Each row was made from one small tree. The marks that hang from a mark follow it in brackets, in alphabetical order. Every link used is in the known rows. Write each row's tree.
Known rows
dipu(koga(fepun tonovur(fufene))): [-0.66 -0.86  1.14  0.05  0.71 -2.21 -0.95  2.96 -2.39  0.14  0.87  0.00
 -0.13  1.66 -1.63 -1.00  0.27 -0.24  0.87  6.02  7.74  2.19 -1.50  6.38]
milez(fepun(koga(tago tonovur(fufene)))): [ 1.56  0.23  0.94 -0.80  2.79 -0.29  2.85  1.67 -2.22  1.09  0.70 -2.51
 -2.70 -0.75  0.08 -3.45 -2.50  0.74 -3.53  6.47 -2.14  0.53 -0.64  2.41]
mosu(tagot): [-2.97  1.11 -0.69  0.31  2.03  2.06 -3.53 -0.32 -3.12 -0.22 -2.68  4.60
  1.26 -0.44 -1.93  3.61  0.63  1.17 -1.70  2.81  0.91 -1.09  4.07 -0.31]
tago(koga laludok(tagot) sogi): [ 0.28  0.44 -2.81 -0.87 -3.73  0.95 -3.73 -1.59  0.80 -2.26 -2.07  1.33
 -1.31 -0.39 -0.27  5.07  1.14 -1.08  2.82 -4.19 -3.95 -1.38  5.04 -2.74]
milez(fepun(koga(tago))): [ 0.91  1.00 -1.80 -0.29  2.54  0.85 -2.63 -1.58 -2.34  0.67 -1.57  0.10
 -4.45 -1.40  0.90 -1.09  0.04  0.57 -5.43  3.28 -3.48  0.02  1.98  3.64]
fepun(koga(tonovur)): [-1.59 -0.23  0.21  0.76  2.03  0.56 -0.35 -2.02 -3.76 -0.89 -0.86  1.02
 -2.11 -0.82 -0.31 -1.24  3.41 -0.01 -2.56  1.08 -2.28 -0.36  1.75 -3.20]
dipu(koga(fepun tonovur(nipavip))): [-0.98 -0.30  0.45 -0.19  2.58 -2.27 -2.29 -0.15  2.21  0.07  0.86  0.53
  4.02  0.50  1.08  0.01  0.33 -0.39 -0.95  2.51  6.38  2.23 -1.97  4.78]
fepun(koga): [-1.06  0.53 -1.30  0.61  2.69  1.27 -4.98 -2.25 -4.58 -1.39 -2.36  1.41
 -3.30 -0.33 -1.04  0.51  5.27 -0.11 -2.14  2.57 -2.54 -0.73  1.78 -0.26]
dipu(koga): [-0.69 -0.81  0.13  0.96  1.90  0.08 -7.34 -0.52 -2.11 -1.26 -2.57  2.10
 -1.53  0.48 -0.84  0.43  0.00 -0.51 -1.50  2.54  6.56  0.11  1.91  2.11]
tonovur(fufene nipavip): [ 0.80  1.26  1.14  0.53  4.65  1.00 -2.32  3.19 -1.05 -0.80 -0.65 -2.69
  4.09  0.33 -1.67  1.20  1.75 -0.07  0.61  7.17  2.62 -0.87 -4.65  1.33]
tago(koga(fepun tonovur)): [-0.29 -1.09 -1.36  0.09 -2.20 -0.52  0.87  0.44 -2.93 -0.04 -0.62  0.23
 -2.15  0.35 -0.08 -0.13  5.56  0.27  0.36  4.28 -2.51 -0.10  0.97  1.49]
fepun(koga(tago(laludok) tonovur)): [-0.16 -0.48  0.49 -0.22  0.20  0.41  2.78 -1.38  1.93 -0.35  3.56  0.29
  0.20 -1.09  0.22 -2.01 -1.74 -0.29 -1.06 -4.78 -2.07 -0.19  0.11 -3.92]
podus(sogi): [ 0.30  0.71 -0.43  1.62 -0.96  0.04 -9.05 -0.16 -4.18  0.32 -6.64  1.63
 -2.89 -1.50  0.53  1.95  1.00  2.97  1.00  1.06  2.72 -1.50  1.42  0.23]
laludok(tagot): [-2.73  1.04 -1.67 -1.10  0.90  0.72 -3.27  0.00 -3.22 -1.92 -3.86  4.43
 -1.81 -0.87 -0.14  4.77  1.40  0.63 -3.64  2.08  0.29 -1.81  5.27 -0.40]
laludok(tagot(mosu)): [-2.89  1.38 -2.21 -1.40 -1.35  0.42 -2.32 -2.94 -4.65 -1.65 -4.97  4.48
 -2.70  0.38  0.67  5.18  3.36  1.53 -3.26  3.85  1.52 -1.09  5.23 -1.75]
fepun(koga(tago tonovur(fufene))): [ 0.63 -0.04  1.40  0.24  2.11  0.10  2.63  2.45 -2.34  0.50  1.56 -1.13
 -1.96 -0.01 -1.19 -2.59 -3.00  0.62 -0.69  5.54 -1.56  0.26 -1.69 -1.41]
koga(fepun tago(laludok)): [-0.01  0.41 -1.95 -0.96 -1.43 -0.22 -0.81  0.90  1.75  0.43  1.62  0.40
 -0.23  0.80 -0.10  1.33  1.26  0.18  0.43 -3.88  1.38 -0.33 -0.47  4.51]
milez(fepun(koga(tago(sogi) tonovur))): [ 1.09 -0.05  0.67  1.40 -0.55  0.02  1.23 -2.27 -1.15  2.16 -2.11 -1.40
 -5.24 -0.72  0.87 -3.14 -3.27 -0.14 -2.19 -1.41 -4.74  0.38  1.67 -0.39]
milez(fepun(koga(tago tonovur))): [ 0.41  0.05  0.23 -0.28  1.85 -0.13  2.18 -1.34 -1.66  0.99 -0.18 -0.13
 -3.62 -1.76  1.61 -3.35 -1.58  0.61 -5.59  2.07 -3.15  0.32  1.81  0.40]
tago(koga(tonovur) laludok(tagot) sogi): [-0.44 -0.66 -1.30 -0.67 -4.30  0.28  1.02 -1.21  1.34 -2.08 -1.09  1.52
 -0.44 -0.74  0.32  2.92 -0.37 -0.95  2.88 -5.43 -3.91 -0.85  4.64 -5.86]
tago(sogi): [-0.53 -0.30  0.25  2.35 -1.54  1.44 -4.47 -0.74 -3.33  0.22 -4.94  0.52
 -3.85  0.96 -1.53  1.22  1.70 -0.28  1.86 -1.53 -0.13 -1.55  1.18 -1.63]
tago(laludok): [-0.18 -0.18 -0.57 -0.02  0.24  1.52 -2.18 -0.59 -0.38 -1.60  0.03  0.83
  1.21  0.15 -1.12  0.98  3.61 -0.24  0.08 -3.72  1.85 -1.42  0.88 -1.44]
koga(tonovur): [-1.75 -1.26  1.80  1.30  0.41  0.73  1.57  0.20 -3.26 -0.35 -1.68  1.47
 -0.99 -0.27 -0.23 -1.36  1.36  0.66 -1.41  1.00  1.58 -1.23  1.28 -3.85]

Write each row's tree
[ 0.40  0.79 -1.56 -0.51  1.17  1.19 -2.06 -1.56  0.89 -1.21  2.12  0.56
 -0.58 -0.44 -0.17  0.27  0.35 -0.47 -1.04 -3.52 -2.32 -0.42  0.58 -1.01] : fepun(koga(tago(laludok)))
[ 0.23 -0.96  0.59  0.36 -4.68 -0.97  3.75  0.03  2.76  2.04  1.29 -0.38
 -0.86  1.62  0.33 -0.81 -1.70 -0.32  3.84 -8.63 -0.29  0.52 -0.72  0.22] : koga(fepun tago(laludok sogi) tonovur)
[ 1.41 -0.33 -0.43 -1.25  0.76  0.03  3.10 -1.99  1.86  0.26  2.95 -1.28
 -0.44 -2.03  1.56 -3.22 -1.09  0.04 -3.83 -3.53 -2.86  0.54  1.48 -0.63] : milez(fepun(koga(tago(laludok) tonovur)))
[ 0.20  0.13  1.09  1.37 -1.66 -1.09  2.73  0.38  3.23  2.65 -0.25 -0.99
  1.44  0.88  1.32 -0.22 -3.33  0.00  2.59 -1.78 -0.55  0.70 -3.67  1.04] : koga(fepun tago(sogi) tonovur(nipavip))
[-1.25 -0.92  0.55  0.16 -1.43 -0.90  3.46  1.38 -0.52  2.07  0.25  1.27
 -1.52  0.52  0.50 -1.06 -1.26  1.03 -0.92  0.63  0.77  0.25 -0.22  2.01] : koga(fepun tago tonovur)
[-1.30  0.67 -1.57 -0.83 -2.29  0.60 -2.92 -1.55  0.17 -2.08 -2.78  2.46
 -0.92 -0.16 -0.31  4.74  0.67 -0.72  1.35 -7.09 -0.66 -1.35  4.64 -2.05] : tago(laludok(tagot) sogi)
[-0.35  0.34  0.45  0.18  0.90 -1.14  3.59  1.22  3.00  1.84  1.72 -0.24
  3.47  0.02  1.85 -0.30 -1.56  0.80 -0.90  2.02  0.77  0.88 -3.80  2.17] : koga(fepun tago tonovur(nipavip))
[-0.41  0.70 -3.41 -2.34 -1.34  0.80 -2.68 -0.78  0.23 -3.31 -0.63  2.51
  0.61 -1.54  0.26  4.91  2.57 -0.30 -0.44 -0.42 -2.20 -1.49  5.00 -1.83] : tago(koga laludok(tagot))
[ 0.99  0.25  0.63 -0.37  3.48 -0.16  1.28  0.56 -4.56 -0.35 -0.29 -2.48
 -2.03 -0.86 -0.84 -3.04  2.79  0.37 -3.31  6.97 -1.56  0.22  0.43  2.20] : milez(fepun(koga(tonovur(fufene))))
[-0.27  1.39 -1.80 -1.18 -5.86  0.23 -0.70 -3.49  0.80 -0.02 -2.41  3.11
 -1.97  1.10  1.04  4.69 -2.81  0.06  1.19 -6.05  0.56 -0.42  4.08 -3.53] : koga(tago(laludok(tagot(mosu)) sogi))
[ 2.64 -0.16  0.88 -0.94  1.55  0.68  3.38  2.97  3.51 -2.04  3.90 -4.14
  7.48 -0.39 -0.65 -1.04  0.99 -0.66  3.64  3.63  0.06 -0.10 -4.87 -2.92] : tago(koga(tonovur(fufene nipavip)) laludok)
[-1.52 -1.45  0.38  0.45  0.02 -2.16 -2.58 -0.44 -1.59  0.11 -0.47  2.01
 -1.12  1.00  0.06 -0.70  1.31 -0.39 -1.27  1.79  6.49  1.66  1.43  4.76] : dipu(koga(fepun tonovur))
[-0.10  0.59  1.17 -0.20  2.56 -1.10  2.82  3.10 -0.24  0.15  1.28 -2.52
  4.41  1.07 -0.12 -0.24  2.95  0.44  1.15  6.74  2.53  0.36 -5.24  4.11] : koga(fepun tonovur(fufene nipavip))
[-0.25 -0.21  2.21  0.57  2.08  0.22  3.33  1.26  2.88  1.11  1.01  0.28
  3.53 -1.12  1.68 -1.23 -5.43  0.38 -1.46  1.66  0.93 -0.56 -3.37 -3.42] : koga(tago tonovur(nipavip))
[ 0.42 -1.73  1.68 -0.28 -0.58 -0.79  0.27  0.50  4.20 -0.28  2.71  1.47
  2.06  0.14  0.59 -2.07 -6.75 -0.92 -0.38 -4.21  6.71  1.34  0.27 -1.78] : dipu(koga(tago(laludok) tonovur))
[ 0.44 -0.32  0.70  1.14 -2.28  0.71  1.87 -2.03  1.94  0.66  1.57 -1.06
 -1.55 -0.16  0.20 -2.37 -2.50 -0.93  1.99 -8.40 -3.38  0.02  0.52 -5.09] : fepun(koga(tago(laludok sogi) tonovur))
[ 0.93 -0.37  0.88 -1.15 -1.30 -1.06  5.24  3.59  1.88  1.01  4.38 -1.88
  2.12  1.41 -1.06 -1.18 -1.29  0.38  2.62 -0.41  2.60  0.63 -2.88  3.24] : koga(fepun tago(laludok) tonovur(fufene))
[-1.28  1.11 -2.11 -0.96 -4.70  0.63 -2.08 -4.21 -1.57 -1.65 -3.48  2.71
 -1.34  1.30 -0.21  5.18  2.59 -0.02  1.39 -5.67  0.68 -0.71  4.96 -3.48] : tago(laludok(tagot(mosu)) sogi)
[ 0.08 -0.49  1.24 -0.37 -0.44 -1.21  4.29  4.30 -1.55  2.04  1.57 -0.78
 -0.83  1.49 -1.01 -1.49 -1.85  0.98  0.95  5.27  2.32  0.47 -2.77  3.85] : koga(fepun tago tonovur(fufene))
[ 0.39  0.06  0.35 -1.18 -0.03 -1.02  4.08  0.85  5.97  0.91  4.37 -0.97
  6.22 -0.17  1.79 -0.15 -1.33 -0.09  0.37 -4.00  1.25  0.96 -4.25  1.84] : koga(fepun tago(laludok) tonovur(nipavip))
[ 0.67 -0.28 -0.64  1.46 -2.11 -0.58  0.60 -0.37  1.07  0.68 -1.56 -2.20
  1.18  0.50  0.65  0.72  3.19 -0.54  3.97  1.47 -3.46  0.76 -2.60  0.43] : tago(koga(fepun tonovur(nipavip)) sogi)
[ 0.25  0.42  0.04 -0.32  5.01 -0.16  0.32 -2.21 -0.38 -0.57 -0.35 -1.89
  2.32 -2.25  1.80 -2.15  3.00  0.03 -5.10  3.38 -2.91  0.51 -0.59  0.45] : milez(fepun(koga(tonovur(nipavip))))
[-0.42  0.10  1.33  0.45  3.14  0.55  0.92  1.17 -4.49 -0.98  0.52 -1.14
 -1.68 -0.24 -1.97 -1.99  2.66  0.13 -0.64  5.98 -1.06 -0.14 -0.90 -1.27] : fepun(koga(tonovur(fufene)))
[ 2.01 -0.62 -1.33  1.45 -3.60  1.51 -4.16 -1.23  0.34 -1.12 -1.61 -1.16
 -1.38  0.62 -1.52  1.06  3.31 -1.72  4.96 -4.30 -2.72 -1.32  1.11 -2.83] : tago(koga laludok sogi)
[ 1.29  0.75 -1.12  0.85 -1.16  1.32 -3.17 -2.67  1.13  0.00 -0.19 -0.97
 -2.60  0.30 -0.98  0.41 -1.10 -1.17  2.43 -7.21 -3.44 -0.06  0.61 -2.25] : fepun(koga(tago(laludok sogi)))
[-0.06 -1.36  0.10 -0.92 -1.78 -2.32  0.52  0.24  4.02  0.53  3.98  1.11
  1.26  0.82  0.77 -1.29 -3.62 -0.74  0.38 -4.00  6.76  2.35  0.04  3.91] : dipu(koga(fepun tago(laludok) tonovur))
[ 0.91  0.76  1.79 -0.33  2.00 -1.24  4.34  4.62  2.20  2.07  2.48 -2.28
  3.97  0.88  0.03 -0.86 -2.44  0.96  1.17  6.46  2.21  0.90 -5.99  4.24] : koga(fepun tago tonovur(fufene nipavip))
[ 0.18 -0.01  2.67  0.51  3.85  0.57  2.58  3.46 -0.29 -0.24  0.61 -2.42
  4.81 -0.28 -0.82 -1.16 -0.41  0.06  0.57  6.11  2.67 -0.40 -4.61 -1.52] : koga(tonovur(fufene nipavip))
[ 0.82  0.05 -1.22  0.20 -3.92  0.16 -1.17 -0.10  2.24  1.50  0.07 -0.31
 -1.78  1.80 -0.40  1.61  0.18 -0.54  4.16 -7.32 -0.29  0.09 -0.59  3.42] : koga(fepun tago(laludok sogi))
[ 0.89  0.73  0.46 -0.83  2.65  0.19  2.74 -1.48  5.22 -0.67  4.76 -1.54
  5.61 -1.93  1.22 -1.53 -2.21 -0.55 -0.91 -3.44 -2.35  0.65 -3.10 -3.86] : fepun(koga(tago(laludok) tonovur(nipavip)))
[ 0.44  0.87 -0.57  2.00 -0.30  1.29 -4.42 -2.17 -1.96  1.17 -2.76  0.15
 -5.53  0.58 -0.79  0.21 -1.47 -0.64  0.52 -1.80 -4.08 -0.48  0.81 -1.28] : fepun(koga(tago(sogi)))
[ 1.45  1.08  0.70 -0.59  5.91 -0.19  1.22  0.66 -1.05 -0.30  1.03 -4.45
  3.20 -1.27  0.56 -2.52  2.59  0.44 -3.09  7.72 -1.48  0.82 -2.91  2.58] : milez(fepun(koga(tonovur(fufene nipavip))))
[-0.30  0.80 -4.76 -1.47 -4.73 -0.52 -3.44 -1.31  0.41 -1.67 -1.81  1.35
 -2.19  0.38 -0.28  5.94  4.50 -0.71  3.25 -4.27 -3.94 -0.25  4.49  3.06] : tago(koga(fepun) laludok(tagot) sogi)
[ 0.32 -1.43 -1.84 -0.82 -3.05 -0.40  1.68 -0.21  0.83 -1.02  2.62 -0.53
  1.15  0.06  0.12 -0.02  5.85 -0.29  1.99 -1.46 -1.64  0.20  0.20  0.72] : tago(koga(fepun tonovur) laludok)
[ 0.66 -1.55  2.25  1.33 -3.70  0.77  3.55 -0.13  2.76  0.92  0.66 -0.44
 -0.23  0.50 -0.24 -1.68 -5.03 -0.53  3.49 -8.64  0.20 -0.37 -0.06 -5.67] : koga(tago(laludok sogi) tonovur)
[ 1.12  1.49  1.59 -0.01  4.76  0.15  2.41  2.57  1.23  0.39  2.78 -2.72
  3.48 -0.65 -0.37 -1.92 -3.39  0.17 -0.38  6.82 -1.44  0.53 -5.13 -1.42] : fepun(koga(tago tonovur(fufene nipavip)))
[-0.79 -0.71  0.66  1.68 -3.92 -0.94  2.21  0.41 -0.54  2.81 -1.17  0.32
 -3.56  1.38 -0.02 -0.90 -2.28  0.28  2.27 -2.54 -0.65  0.48 -0.14  1.12] : koga(fepun tago(sogi) tonovur)
[ 0.39 -0.57  2.58  1.00  2.64 -0.97 -0.54  1.25  4.46  0.78  1.47  0.78
  4.23 -0.60  1.91 -1.68 -7.96 -0.64 -1.37  2.06  6.37  1.57 -2.55 -0.82] : dipu(koga(tago tonovur(nipavip)))
